Every row comes from one small tree of marks. Brackets hold a mark, then the marks that hang from it, in alphabetical order. Every link used is in the known rows. Which tree was each row made from?
Known rows:
(napu gane): [ 0.781  0.665 -0.578 -0.489 -0.809 -1.252  0.467  2.161  0.166 -0.042
  0.723  0.433  0.879  0.338 -1.290 -1.154 -1.496  1.266  2.566  1.031
  1.956  1.699]
(gisap gane): [ 2.090 -1.002  0.545  0.923 -2.091 -1.097  1.568  2.382  2.144 -0.173
  0.234 -1.115  1.314  1.176 -0.792  1.273 -0.452  1.606  2.347  0.196
  0.279  1.823]
(gane feres litek livuse napu zozif): [ 1.624  2.011 -0.495  2.790 -1.386 -4.074 -2.198 -0.780 -3.146  3.905
 -0.239  1.523 -5.234 -0.848 -2.263  5.323 -3.427 -1.769  7.447 -0.497
  0.666  4.877]
(gane gisap litek livuse napu zozif): [ 2.578  2.154 -1.186  2.787 -3.662 -4.016 -2.015 -0.744 -4.183  2.434
 -0.689  0.784 -3.722 -2.725 -1.544  2.555 -2.532 -1.619  7.188 -0.573
  1.399  4.969]
(zozif (gane napu)): [ 2.632 -1.987 -0.583  1.791 -0.990 -2.840 -0.047  0.114  1.301 -0.815
  0.013  0.831 -1.876 -0.554 -0.014  2.398 -2.834  1.081  4.402 -1.365
 -0.299  3.399]
(gane feres napu zozif): [ 2.574  0.203 -1.139  1.581 -0.880 -2.510 -0.619 -0.243 -0.121  1.995
  1.560  1.161 -2.890  0.680 -2.331  3.967 -4.722 -1.815  4.051 -0.827
 -0.122  2.940]
(napu (livuse (gane feres gisap litek))): [ 2.208  2.400  1.156  1.189 -4.525 -2.972 -1.778 -0.890  1.083  3.036
  1.590  4.311 -0.837  0.732 -2.951  1.806 -0.290 -1.107  3.842 -2.719
  0.863  2.712]
(gane feres litek livuse napu): [ 1.901  1.609  0.195  1.691 -1.534 -3.142 -1.497 -0.463 -1.164  2.723
  0.275  1.860 -5.714  1.445 -1.414  4.792 -3.159 -0.620  6.865 -1.145
 -0.114  4.215]
(livuse gane napu): [ 0.139  1.511 -0.429 -1.141 -1.199 -3.968 -0.155 -0.812  1.201 -0.455
  0.951  3.094 -0.116 -0.900 -1.951  0.468 -0.208  0.615  3.857 -2.829
  0.138  1.983]
(napu (livuse (gane feres litek zozif))): [ 0.881  2.404  0.496  2.323 -3.124 -3.312 -1.987 -0.427  0.435  4.228
  0.635  3.537 -0.430 -0.425 -2.894  3.279  0.279 -0.936  4.483 -2.169
  0.666  3.439]
(riti gane): [ 1.768  2.349 -0.105 -0.848 -1.690 -2.215  0.718  2.600  0.993  0.030
 -0.957  0.522 -0.328 -0.022 -0.980  0.235  0.275  0.952  2.717 -1.074
  0.035  1.544]
(gane gisap litek (livuse napu)): [ 1.548  4.220  0.720 -0.717 -3.084 -4.325 -1.150 -2.454 -2.293  1.457
 -0.347  3.128 -2.598 -2.549 -2.060  0.540  0.537 -0.370  6.292 -0.718
  0.692  3.294]
(gane gisap napu zozif): [ 3.472  0.434 -1.770  1.408 -3.143 -2.525 -0.502 -0.220 -1.299  0.554
  1.072  0.373 -1.374 -1.164 -1.820  0.949 -3.758 -1.740  3.540 -0.736
  0.608  3.033]
(riti (gane feres gisap litek livuse)): [ 3.087  4.497  1.605 -0.763 -3.573 -3.797 -1.295  0.538 -2.426  1.522
 -0.634  2.991 -3.445 -0.501 -2.920  0.770 -1.204 -1.555  5.189 -1.151
  1.741  2.015]
(gisap (gane feres litek napu zozif)): [ 4.011 -0.815 -0.291  3.053 -1.486 -3.027  0.378  1.436 -1.005  2.774
  0.630 -0.602 -1.124  0.117 -2.352  4.198 -4.731 -1.270  4.403 -0.304
  1.021  3.920]
(napu (livuse (gane feres gisap zozif))): [ 1.350  2.225  0.951  1.364 -4.357 -2.773 -1.964 -0.793  0.927  2.425
  2.011  3.822 -0.427 -0.038 -3.164  1.824 -0.334 -1.474  3.558 -2.204
  1.055  2.211]
(riti (gane livuse)): [ 0.279  3.134  0.759 -0.528 -2.065 -2.379 -0.087  2.446  0.143 -0.108
 -1.573  0.352 -1.898 -0.135 -0.364  1.125  1.501  1.443  4.730 -0.827
  0.468  2.152]
(gisap (gane feres (napu livuse) zozif)): [ 2.517 -0.894  0.842  3.420 -1.898 -1.853  0.671  1.680  1.832  2.488
  1.741 -0.922 -0.698  1.371 -1.370  4.961 -3.461 -0.561  3.767 -0.676
  0.351  3.777]
(livuse (gane feres litek napu)): [ 2.954 -0.053 -0.871  1.244 -2.342 -3.746 -1.483  0.180 -0.248  1.562
  1.148  2.922 -2.733  1.460 -2.596  2.677 -4.210 -1.130  4.685 -2.988
  0.717  3.051]
(napu (livuse (gane gisap litek))): [ 1.691  2.257  0.488  1.599 -4.637 -2.847 -1.462 -0.216  1.186  2.609
  0.768  3.257  0.109 -0.132 -1.825  1.050  0.965 -0.159  3.930 -2.575
  0.609  3.231]
(gane gisap zozif): [ 2.757  1.840 -0.823  0.086 -3.578 -2.477 -0.922 -0.750 -1.497  0.723
  0.422  1.771  0.218 -2.018 -3.079 -0.674 -0.784 -1.411  2.696  0.373
  1.103  1.403]
(riti (gane feres gisap napu)): [ 4.454  1.966  0.428 -0.743 -2.671 -2.795  0.315  1.397  0.183 -0.231
  1.348  1.517 -2.930  1.449 -2.032  0.918 -4.527 -1.814  3.074 -1.996
  0.706  1.753]
(zozif (gane gisap litek)): [ 4.216  0.232  0.201  0.920 -3.055 -4.021 -1.035 -1.528 -1.321  0.355
 -0.717  3.184 -0.676 -2.586 -2.324 -0.200 -1.660 -0.368  4.297 -0.652
  1.277  2.542]
(napu (gane gisap)): [ 2.096  0.975 -0.254 -1.060 -2.390 -1.570  0.043  1.417 -0.794 -0.680
  1.413  1.186  0.936 -0.216 -2.069 -2.624 -2.286  0.157  2.221  1.062
  2.853  1.227]

Write each row's tree:
[ 1.458  2.462  0.035  2.222 -4.519 -3.337 -1.959 -0.434 -0.246  3.274
  0.497  2.971  0.592 -1.598 -2.521  1.463  0.837 -0.914  4.272 -2.124
  1.090  3.555] -> (napu (livuse (gane gisap litek zozif)))
[ 1.944  1.642  2.215 -0.681 -2.264 -4.599 -1.508 -3.089 -0.824 -0.741
  1.081  4.548 -3.688 -1.598 -2.660  1.357 -1.822 -0.721  5.812 -1.036
  1.397  2.049] -> (zozif (gane feres gisap (livuse napu)))
[ 0.436  2.717  0.187  1.072 -0.933 -3.485 -1.874  0.731 -4.105  2.865
 -0.147  1.843 -1.953 -1.687 -3.283  1.305 -2.229 -0.899  5.907  1.589
  3.452  3.208] -> (napu (gane feres litek livuse zozif))
[ 1.541  2.865  1.141  0.857 -2.833 -2.079 -1.141  0.347 -0.666  2.712
  2.615  2.599  0.467 -0.761 -3.296  0.177 -2.264 -1.779  3.070  0.523
  2.916  2.531] -> (napu (gane feres gisap zozif) livuse)
[ 1.071  2.099  0.933  0.454 -3.187 -1.104 -0.045  1.408  1.096  1.411
  2.018  1.544  1.354  0.085 -1.338 -0.979 -0.447  0.356  2.813  0.170
  2.077  2.531] -> (napu (gane gisap) livuse)
[ 0.549  2.245 -0.235 -0.694 -0.901 -4.936 -1.303 -1.741 -0.534  1.008
  1.613  4.379 -1.102 -1.529 -4.053  1.779 -1.994 -1.529  4.322 -2.479
  0.953  1.827] -> (livuse (gane feres zozif) napu)
[ 3.601  2.100  0.332 -0.672 -2.229 -2.748 -0.770  0.246 -2.370  1.394
  1.631  2.947 -0.599 -0.151 -3.934 -1.578 -4.129 -1.615  3.129  0.831
  3.248  1.610] -> (napu (gane feres gisap litek))
[ 3.281 -0.179  0.327  2.397 -3.041 -4.351 -1.634 -1.028 -2.052  0.114
 -0.756  1.974 -3.646 -1.961 -0.625  2.151 -2.793 -0.109  7.086 -1.128
  1.318  4.511] -> (zozif (gane gisap litek livuse napu))
[ 4.791  0.825 -1.366  1.184 -3.295 -2.807 -0.306 -0.535 -1.051  1.398
  0.667  1.079 -1.940 -0.182 -1.506  0.863 -3.741 -1.275  4.042 -1.383
  0.093  3.618] -> (gane gisap litek napu)
[ 0.817  1.512 -1.558  3.449 -1.640 -3.661 -1.605  0.206 -3.110  3.160
 -1.626 -0.333 -3.615 -2.331 -0.609  4.333 -1.477 -0.134  7.602 -0.435
  0.226  5.534] -> (gane litek livuse napu zozif)
[ 3.890  1.547 -0.495 -0.333 -2.956 -2.498  0.637  2.156  0.310 -0.804
  0.336  0.192 -1.488  0.341 -0.829  0.089 -2.910 -0.479  3.155 -1.858
  0.364  2.364] -> (riti (gane gisap napu))
[ 2.149  2.986  0.205 -0.451 -1.364 -3.010 -0.330  1.549 -0.810  1.526
 -0.340  1.677 -1.280 -0.731 -3.127  1.404 -1.426 -1.279  3.189 -0.701
  0.890  1.380] -> (riti (gane feres zozif))
[ 2.416 -0.769  0.453  1.718 -3.045 -3.301 -1.301 -0.642 -0.402 -1.536
  0.118  1.486 -3.619 -1.028 -0.146  1.836 -2.551  0.205  6.028 -1.149
  1.041  3.518] -> (zozif (gane gisap livuse napu))
[ 3.417  1.697  0.192  2.081 -3.451 -2.484 -1.207 -1.307  0.203  3.006
  2.992  2.314 -2.588  0.435 -2.925  3.321 -4.340 -3.138  3.841 -1.588
  0.331  3.256] -> (gane feres gisap (napu livuse) zozif)
[ 3.498  0.293 -1.966  2.224 -4.030 -4.439 -1.923 -0.027 -2.889  1.285
  0.371  2.002 -1.152 -1.939 -2.704  0.847 -3.734 -1.950  4.870 -2.390
  1.858  3.630] -> (livuse (gane gisap litek napu zozif))
[ 1.340  2.870 -0.373 -0.043 -1.014 -5.951 -1.498 -2.055 -2.082  2.615
  0.852  4.686 -1.269 -2.630 -4.492  2.058 -2.206 -1.922  5.209 -2.553
  1.189  2.807] -> (livuse (gane feres litek zozif) napu)
[-0.400  2.086 -0.069  1.917 -1.410 -1.486 -0.298  1.872  0.371  2.952
  0.848  0.424  1.751 -1.413 -1.237  0.919  0.223  0.729  3.502  0.743
  1.857  3.574] -> (napu (gane zozif) livuse)
[ 3.924  3.398  0.008 -0.706 -3.381 -3.271 -0.006  1.440 -1.528  0.950
 -1.102  1.659 -0.499 -1.368 -2.283 -1.020 -0.761 -0.709  3.337 -1.224
  1.059  1.982] -> (riti (gane gisap litek))
[-0.182  1.695  1.100 -0.656 -1.025 -1.746 -0.979  1.321 -0.793  0.447
  1.070  1.624 -2.132  1.024 -2.154  0.648 -1.725  0.532  4.557  1.188
  2.592  1.743] -> (napu (gane feres livuse))
[ 2.932  2.640  1.173 -0.281 -3.067 -2.953 -0.558  1.302 -0.555 -0.391
  0.731  1.474 -4.555  1.327 -1.531  1.796 -3.222 -1.290  5.057 -1.812
  1.204  2.250] -> (riti (gane feres gisap livuse napu))
[ 2.033  0.741  1.902  1.540 -2.373 -2.662 -0.186  1.138 -0.368  1.892
 -0.223  0.469 -1.871  1.117 -1.920  3.315 -1.089  0.377  5.051  0.272
  1.133  2.911] -> (gisap (gane feres litek livuse))
[ 4.695  3.786  0.717 -1.137 -3.222 -3.644 -0.430  0.512 -1.523  1.563
  0.036  2.959 -1.760 -0.229 -3.519 -0.125 -2.363 -2.017  3.200 -1.301
  1.360  1.492] -> (riti (gane feres gisap litek))
[ 1.958 -0.422 -1.107  1.568 -2.109 -3.451 -1.533  0.454 -0.469  0.812
  1.581  2.289 -2.181  0.641 -2.711  2.862 -4.257 -1.621  4.324 -2.384
  1.108  2.573] -> (livuse (gane feres napu zozif))
[ 3.320  2.335 -0.187  0.182 -2.123 -3.544 -1.369  0.046 -4.129  2.313
  1.117  2.801 -0.189 -1.930 -4.631 -1.149 -4.175 -2.544  3.675  1.253
  3.897  2.075] -> (napu (gane feres gisap litek zozif))
[ 1.234  2.086  1.421 -1.105 -2.614 -2.066 -1.247  0.467 -1.710 -0.195
  1.825  2.510 -2.089  0.713 -2.828 -0.925 -2.654 -0.634  4.144  1.131
  3.429  1.236] -> (napu (gane feres gisap livuse))
[ 5.287  1.612 -1.015  1.675 -2.900 -4.092 -1.552 -1.791 -3.300  3.214
  1.501  2.642 -3.226 -0.968 -4.019  2.339 -5.968 -3.917  4.536 -0.990
  1.195  3.514] -> (gane feres gisap litek napu zozif)
[ 2.646 -0.096 -0.348  2.515 -2.085 -2.633  0.449  1.825 -1.078  2.392
 -1.022 -0.993  1.476 -1.709 -2.018  1.982 -0.790  0.296  3.670  0.533
  1.123  3.212] -> (gisap (gane litek zozif))
[ 2.893  2.881  0.348 -1.529 -2.688 -5.583 -1.318 -2.650 -1.453  1.091
  1.934  5.730 -1.552 -1.131 -4.527 -0.015 -2.924 -2.326  4.347 -3.042
  1.375  1.963] -> (livuse (gane feres gisap litek) napu)
[ 3.038  0.848 -0.109  1.519 -3.868 -1.258  0.077 -0.031  2.507  1.075
  2.144  0.916 -1.441  1.322 -0.234  1.834 -2.193 -0.297  3.367 -1.983
 -0.752  3.500] -> (gane gisap (napu livuse))
[ 3.026  3.094 -0.440 -0.501 -3.228 -3.060 -0.241  1.481 -1.693  0.241
 -0.537  1.152  0.105 -2.242 -2.417 -0.814 -0.830 -1.215  2.860 -0.680
  1.413  1.476] -> (riti (gane gisap zozif))
[ 1.984  3.035 -1.003 -0.111 -2.753 -5.962 -1.548 -2.143 -3.030  1.367
  0.372  4.011  0.056 -4.078 -3.947 -0.294 -1.551 -1.909  4.931 -2.561
  1.784  2.960] -> (livuse (gane gisap litek zozif) napu)
[ 3.217 -1.463  0.003  2.337 -1.331 -2.052  0.821  1.780  0.623  1.189
  1.392 -0.960 -0.866  1.230 -1.791  3.829 -4.647 -0.775  3.451 -0.201
  0.725  3.008] -> (gisap (gane feres napu zozif))
[ 0.092  3.062 -0.572  1.990 -2.203 -3.682 -2.023 -0.260 -3.372  3.458
 -2.286  1.071 -2.116 -3.132 -1.894  2.752  1.414  0.171  6.698  0.557
  0.924  3.957] -> (gane litek livuse zozif)
[ 1.244  4.925  1.396 -1.060 -0.936 -4.566 -0.409  0.225 -1.493  2.051
 -1.000  2.668 -3.469 -1.002 -2.396  2.370 -0.310 -0.293  6.005 -1.605
  0.462  2.898] -> (riti (gane feres litek (livuse napu)))
